In the rows, zero is written as 128.
Known rows, with every step that occurs:
X J U Y: [129 158 146 167 118 128 157 133 109 114 141 142 106 151 156 127 108  99
 132]
Y S X J U: [ 93 161 167 166 112 133 120 148 140 116 114 125 127 156 130 100 148 119
 127]
Y J U X R: [101 188 134 133 154 156 128 139 112 128 191 108 131 159 125  94 127  96
 150]
R S: [167 160 104 142 143 159 136 124 120 126 139  91 109 137 154  67  93 116
 129]
U Y R: [134 126  69 154 118 161 148 131  76  98 138  54 132 108 142  90 119 133
 159]
J U Y S: [ 99 152 151 179 152 114 141 109  99 125 114  94 107 125 174 120 136 134
 131]
X Y R: [150 131  51 118 108 160 160 158  58 118 158  24 148 129  92  61 108 109
 135]
U Y R S: [122 124  96 164 156 156 140 128  89  91 141  73  97 122 153  62 125 138
 150]
Y S X U J: [108 161 158 165 128 223 112 142 130 152 108 103 161 170 139 130 221 132
 147]
Y J U: [148 172 126 143 123 135 133 134 111 136 158  53 118 103 125  92  96 101
 149]
J U Y R S: [113 130 156 164 158 128 142 118  86  86 149  91  89 121 168  86 124 117
 129]
R S X: [158 176 134 140 131 173 142 119 146 109 130 115 130 142 140  53 135 129
 133]
Y R: [162 131  59 131  98 167 137 146  83 113 148  29 143 105 122  86  91 116
 150]
R S X Y J U: [117 189 171 134 162 139 147 144 129 123 161  93 109 145  97  24 165 112
 122]
Y J U X: [124 186 143 144 142 159 136 125 117 118 172  82 157 124 123 106 145  98
 144]
J U Y: [146 169 150 152 128 127 165 101 100 115 134 114 120 122 167 119 116 110
 129]
J U: [174 171 138 132 108 133 153 115 106 132 144  86 136 124 152 114  86  91
 121]
X U Y: [139 156  98 167 120 199 163 132  93 135 136  96 137 147 147 123 136 118
 173]
J U Y S X R: [ 61 171 179 166 156 128 133 118 121 121 122 146 102 163 161  85 164 143
 142]
S X: [171 180 111 128  98 177 153 116 137 116 127  96 167 130 125  77 125 124
 142]
U Y S: [111 139  91 183 149 139 135 119  99 126 109  78 114 124 157  98 140 154
 150]
U X Y R: [128 144  64 120 127 182 164 148  64  98 167  53 186 148  92  79 152 110
 127]

Rows:
[ 90 129 125 172 142 169 133 155 126  71 139 133 108 156 123  53 161 138
 155]	U Y R S X J
[132 180  71 132 153 178 156 152  96 128 173  58 167 147  80  69 160 110
 148]	U X Y J
[154 164  58 127 129 156 153 161  89 147 162  30 129 127  80  49 113 112
 151]	X Y J
[140 165 131 151 125 172 133 149 155 110 134 148 119 171 125  56 128 116
 133]	R S X J
[ 83 169 184 180 147 132 142 103 126 105 102 119 130 127 159  98 184 146
 134]	J U Y S X
[136 171 141 151 119 216 142 134 138 125 137 121 138 168 130  74 159 118
 154]	R S X U
[121 159 109 153 119 164 125 125 130 124 105  82 151 124 128  74 153 149
 145]	Y S X
[149 173 123 123 143 164 166 132 126 116 138 113 134 169 110  30 155 122
 114]	R S X Y
[ 79 143 148 191 143 113 131 139 105 123 118 126  92 151 158 123 132 122
 133]	X J U Y S
[142 175 115 127 128 130 157 150  87 144 167  48 121 127  96  65 114  94
 135]	X Y J U
[149 126  84 141 135 161 126 142  94 108 150  52 112 120 136  58  98 122
 138]	Y R S
[150 167 104 141  90 178 144 148 143 119 133 128 150 159 110  83 120 111
 146]	S X J
[117 120  78 166 111 203 148 148  65 110 144  56 139 127 132 113 142 126
 184]	X U Y R
[125 188 146 118 138 155 149 120 106 124 174 142 147 180 150 118 116  84
 123]	J U X R
[141 186 140 118 138 151 181 121  89 120 162 115 170 167 122 113 151  84
  98]	J U X Y
[ 77 149 120 192 138 156 129 146 133 108 105 134 123 160 133  84 175 154
 153]	U Y S X J
[156 162 134 141  97 132 145 146 116 131 152 118 117 151 136 121  82  81
 122]	X J U
[144 177 104 117 104 175 144 132 133 135 147 120 143 163 126  62 110 120
 150]	S X R
[111 140 127 163 148 173 143 123 117  76 134 101 123 124 140  48 168 149
 152]	U Y R S X
[123 144 160 151 134 238 110 148 120 118 141  96 142 163 132  95 205 117
 144]	Y R S X U J
[113 171 181 166 112 144 161 127 137  98 128 165 128 159 141 107 148 110
 136]	S X J U Y
[116 156  84 179 129 203 139 150  95 138 150  60 122 127 119 100 148 125
 201]	X U Y J
